Known rows, with every way that one mark hangs from another:
ladefi{bogiz posen}: [  0.1  -2.0  -7.1   1.6  -8.8   1.7 -10.7  -6.3   9.1 -12.1  -0.8  -1.5
  -1.2  -1.2  -7.7  -1.0 -11.0  12.7  -4.7   2.6   0.6]
dapu{ladefi{posen} raru tadem{bogiz}}: [  0.1  -4.3 -50.0  -3.8 -21.6   0.3  -3.0  -8.2  24.0 -24.9  -0.4  -6.0
  -6.4   6.8 -20.5 -12.3 -21.8 -22.9   0.1 -27.0 -12.4]
tadem{bogiz{ladefi{posen}} dapu}: [  0.7  -0.6 -12.8  -8.9   9.3   8.1 -10.7  -3.8  28.6 -23.8   5.1  -8.7
  -9.2   1.0 -33.3 -21.1  -6.9 -15.7 -10.6 -28.4  -7.7]
raru{bogiz{ladefi} posen{zofer}}: [ 14.5   6.4  -2.4  -8.6 -24.2   4.0  -4.1  -6.4  18.5   0.9   1.8   2.4
  -1.9  -3.8  19.3 -16.8   7.5  13.3   1.2 -13.3  -3.5]
bogiz{ladefi{posen} tadem{dapu{raru}}}: [  3.1  -2.8 -59.8  -5.3  -0.2   5.6  -2.7  -3.5  27.8 -27.7   3.4  -7.6
 -10.6   3.8  -5.2 -18.8  -6.4 -22.2  -4.2 -25.1  -9.0]
bogiz{tadem{dapu{ladefi{posen{zofer}}}}}: [  6.6  -9.1 -26.5  -2.6   3.1  10.1  -6.9  -0.9  27.9 -23.5   7.3  -0.6
   0.0  -2.0  -7.0 -25.7  -9.4 -17.2  -5.7 -16.2 -10.7]
posen{raru{bogiz{ladefi tadem{dapu}}} zofer}: [  6.3  -0.7  -4.2  -6.0   4.1  18.8   2.7  -1.5  23.1  -5.3   4.1 -13.0
  -7.1  -5.8   2.0 -20.0  12.4 -10.2  -1.2 -13.8 -21.8]
ladefi{bogiz{tadem{dapu}}}: [ -1.2  -3.8 -13.8  -0.1  22.0  15.1  -3.6   0.3  10.3 -18.7  -0.2 -10.9
  -5.7  -7.3  -3.3 -12.7  -8.1 -14.5  -2.2  -6.6  -9.0]
posen{raru{bogiz} zofer}: [  4.0  -0.5  21.5  -2.6 -16.3   8.1   4.5  -6.0   5.4  10.5  -0.3  -2.7
  -0.8  -0.8   1.2  -4.2  10.2   7.8  -0.6   4.5 -13.4]
dapu{ladefi raru{posen{zofer}} tadem{bogiz}}: [  7.3  -0.4 -31.3  -6.6 -25.3   1.0  -3.8  -8.3  26.5 -27.0   0.5   2.6
  -0.7   4.5  -8.2 -22.3 -12.8 -18.8   4.3 -27.3 -11.1]
tadem{bogiz dapu{ladefi raru{posen}}}: [  2.5   1.7 -28.4 -12.4 -11.9   7.9  -9.4 -10.4  21.7 -16.0   0.1   2.3
  -5.4   3.5 -21.1 -28.7 -10.5 -16.6  -1.0 -28.2  -5.5]
posen{raru{bogiz{tadem{dapu}}} zofer}: [  3.3  -5.6   6.1  -4.6   8.1  20.4   8.1  -1.7  17.4  -3.0   1.2 -10.2
  -5.7  -1.9   2.2 -15.9   9.2 -16.4  -3.4  -3.3 -22.4]
ladefi{bogiz{tadem} posen}: [  0.7  -5.4 -23.8   3.1   7.7   6.1  -5.4  -1.3  14.4 -16.6  -0.5  -4.5
  -2.7  -1.4   6.4  -1.1 -10.4   0.1  -5.6   2.2  -7.8]
tadem{bogiz dapu}: [ -3.1  -3.3   6.4  -7.3  18.8  13.9  -1.2  -1.7  13.1 -15.3   1.6  -7.5
  -7.1  -0.2 -30.3 -17.2  -4.6 -24.6  -7.2 -19.1  -8.8]
dapu{ladefi tadem{bogiz}}: [ -0.1  -1.3 -15.2  -2.1  -1.1   4.9  -2.0  -0.6  14.3 -13.1   0.1  -8.9
  -2.4  -1.6 -15.7  -9.0 -13.1 -19.8   3.1 -20.6 -11.8]
dapu{ladefi raru tadem{bogiz}}: [ -0.4  -1.2 -42.8  -3.3 -15.3   3.1   1.5  -5.7  14.2 -17.0  -1.0  -7.6
  -6.2   1.7 -18.1 -11.9 -17.0 -25.5   5.5 -27.1 -12.8]
bogiz{ladefi tadem{dapu}}: [  2.7   0.3 -25.9  -3.5  21.3   9.2  -2.4   4.6  17.4 -15.4   4.3 -10.3
  -6.6  -4.8   0.0 -15.9   2.0 -17.9  -1.0 -18.6  -8.1]
raru{bogiz posen}: [  6.7   3.8   0.6  -7.9 -15.5   6.0   0.9  -5.4   7.7   9.1  -5.0   2.2
  -3.2   2.0  21.7  -5.0   3.9   6.7  -0.1   0.7  -2.2]
bogiz{ladefi tadem{dapu{raru}}}: [  2.2   0.1 -51.2  -4.8   5.5   9.0   1.0  -0.9  17.7 -19.6   2.8  -9.4
 -10.3  -1.8  -2.6 -18.5  -2.1 -24.1   1.5 -25.1  -9.6]

Rows:
[  7.4  -4.4 -31.6  -6.8  -1.8  10.0   1.6  -3.2  24.5 -28.4   1.6   3.9
  -3.2   4.4   8.4 -25.4  -0.5 -24.5  -1.7 -15.0  -8.5] => bogiz{tadem{dapu{raru{posen{zofer}}}}}
[  0.9   1.3 -19.6   3.1 -11.9   0.8  -8.9  -3.5   5.9 -10.0  -1.8  -8.7
   0.3  -8.3  -3.6  -5.2 -17.6   2.6   8.4  -6.3  -3.0] => dapu{ladefi{bogiz} tadem}
[  0.1  -1.2   5.9  -2.9 -18.4   4.9   0.6  -7.1  10.5  10.5  -3.0  -4.2
  -3.9   5.7   0.9   3.5   4.3  11.2  -5.1   8.0 -10.6] => ladefi{posen{raru{bogiz}}}
[ 11.1   1.1   7.2  -7.4 -20.9   6.8   1.0  -6.6  12.6   2.7  -1.3   5.7
  -0.4   0.4  19.2 -12.8   5.0   6.2  -0.7  -3.0  -4.6] => raru{bogiz posen{zofer}}
[  2.9  -4.2 -34.8   2.4  -4.1   4.7 -12.2  -3.0  14.9 -11.4   1.5  -2.4
  -0.1  -5.8   5.0  -7.3 -15.0   7.0  -1.9  -3.8  -7.2] => dapu{ladefi{bogiz{tadem} posen}}
[  4.2   0.3 -37.4  -9.7 -26.7  10.4   1.9 -13.0   8.8   4.7  -1.3  -6.7
  -9.8  -3.9  -9.1 -22.5 -10.3 -11.4   4.0 -22.1  -6.8] => tadem{dapu{ladefi raru{bogiz}}}
[  3.4   3.6 -12.8  -2.5  -0.6  10.1   4.4   0.7  11.5  10.4  -0.3 -11.9
  -6.6  -2.5  17.3  -0.4  13.4   4.1   1.9  -3.0 -18.6] => posen{raru{bogiz{ladefi tadem}}}
[ -3.1  -2.9 -19.9  -8.4   4.0  12.0   1.7  -7.6  13.4 -19.6   0.5  -6.7
 -10.7   3.1 -32.8 -19.3  -8.1 -29.6  -4.6 -26.4  -9.8] => tadem{bogiz dapu{raru}}
[ 11.8  -2.0 -35.3  -7.0 -20.1  10.7   9.7  -6.9  18.3  -6.6  -2.0   3.7
  -5.3   3.5  31.4 -14.7   2.5 -12.0   0.7 -11.1 -13.3] => dapu{raru{bogiz{tadem} posen{zofer}}}
[  1.9   1.1 -13.8  -5.3   0.3   0.4  -9.6  -3.0  22.0 -15.5   4.1  -4.4
  -5.8   2.0 -19.9  -8.9  -3.9  -2.6  -7.9 -21.6  -7.2] => tadem{bogiz{ladefi{posen}}}
[  4.7  -3.8   0.2   1.7 -13.3   1.7 -10.9  -7.3  13.6 -20.0   2.6   1.9
   1.7  -3.0  -9.5  -8.2 -10.0  12.4  -5.9  -0.7  -1.4] => ladefi{bogiz posen{zofer}}
[  9.4  -2.8 -42.5  -7.0 -11.1   7.7  -4.7  -5.4  25.1 -22.6   3.3   5.6
  -0.4   0.5   7.3 -31.2  -5.1 -18.6   1.8 -20.4  -8.4] => bogiz{tadem{dapu{ladefi raru{posen{zofer}}}}}
[  7.8  -0.7 -36.3  -4.4  -4.5   9.4   1.5  -1.1  21.9  -2.1   0.9  -8.6
  -8.9  -1.4  19.9  -5.9   0.2  -3.4  -4.1 -13.9 -12.7] => raru{bogiz{ladefi{posen} tadem}}
[ 10.2  -0.9 -38.5 -10.6 -29.5   9.9  -1.4 -13.8  27.8 -17.2   3.9  -5.8
 -11.8  -0.6 -13.0 -28.2  -5.9 -10.4  -4.2 -29.8  -8.5] => tadem{dapu{raru{bogiz{ladefi{posen{zofer}}}}}}
[  4.5  -4.7   5.0  -0.6  -1.1  13.9   9.8  -0.9  10.4   4.9   0.7  -5.7
  -2.2  -0.9  15.3  -4.0  12.0  -3.2  -1.3   3.6 -21.8] => posen{raru{bogiz{tadem}} zofer}
[ 12.1  -3.1 -29.6  -3.8  -9.9   9.0   2.0  -2.2  26.4  -9.9   4.7  -5.3
  -6.0  -3.2  16.7 -13.7   1.4  -3.8  -4.9 -17.0 -15.0] => raru{bogiz{ladefi{posen{zofer}} tadem}}
[ -2.9   1.6  -8.0  -1.7  -1.3   0.1  -6.9  -0.8  28.4 -22.6   1.0 -12.9
  -5.5   7.1 -22.3  -2.1  -1.7  -7.5  -3.9 -13.7 -16.0] => dapu{tadem{bogiz{ladefi{posen{raru}}}}}
[  5.2  -3.8   4.1  -6.9 -24.4  11.2  -7.2 -10.8  22.5  -0.8   3.2  -3.7
  -2.1  -0.5 -17.1 -22.2  -1.5   4.4  -4.8  -7.2 -13.4] => tadem{dapu{ladefi{posen{raru{bogiz} zofer}}}}
[  1.8   1.9 -11.4  -6.2   9.1  16.4   2.5  -0.3  18.3   2.1   0.9 -16.4
 -10.1  -3.3   3.2 -12.3  10.9  -9.6  -0.7 -10.1 -19.5] => posen{raru{bogiz{ladefi tadem{dapu}}}}
[  4.3  -3.5  12.9  -2.6 -22.8   5.0   0.8  -8.4  15.7   2.2   0.5  -1.0
  -1.3   4.1  -1.1  -4.2   5.4  10.5  -6.3   4.9 -13.0] => ladefi{posen{raru{bogiz} zofer}}
[ -2.2  -0.1 -11.4   4.4 -20.9  -2.6 -14.9  -6.2  15.9 -12.8  -2.3  -8.0
   1.7   0.0 -11.8  -0.2 -14.1  13.7   3.1   5.4  -8.3] => dapu{ladefi{bogiz posen{raru}} tadem}
[  4.4  -1.3 -34.2   0.1   5.2   1.3  -4.5   3.2  20.5 -14.5   3.7  -4.0
  -3.4   0.8  12.3  -4.4  -0.3  -3.2  -4.1 -10.5  -7.5] => bogiz{ladefi{posen} tadem}
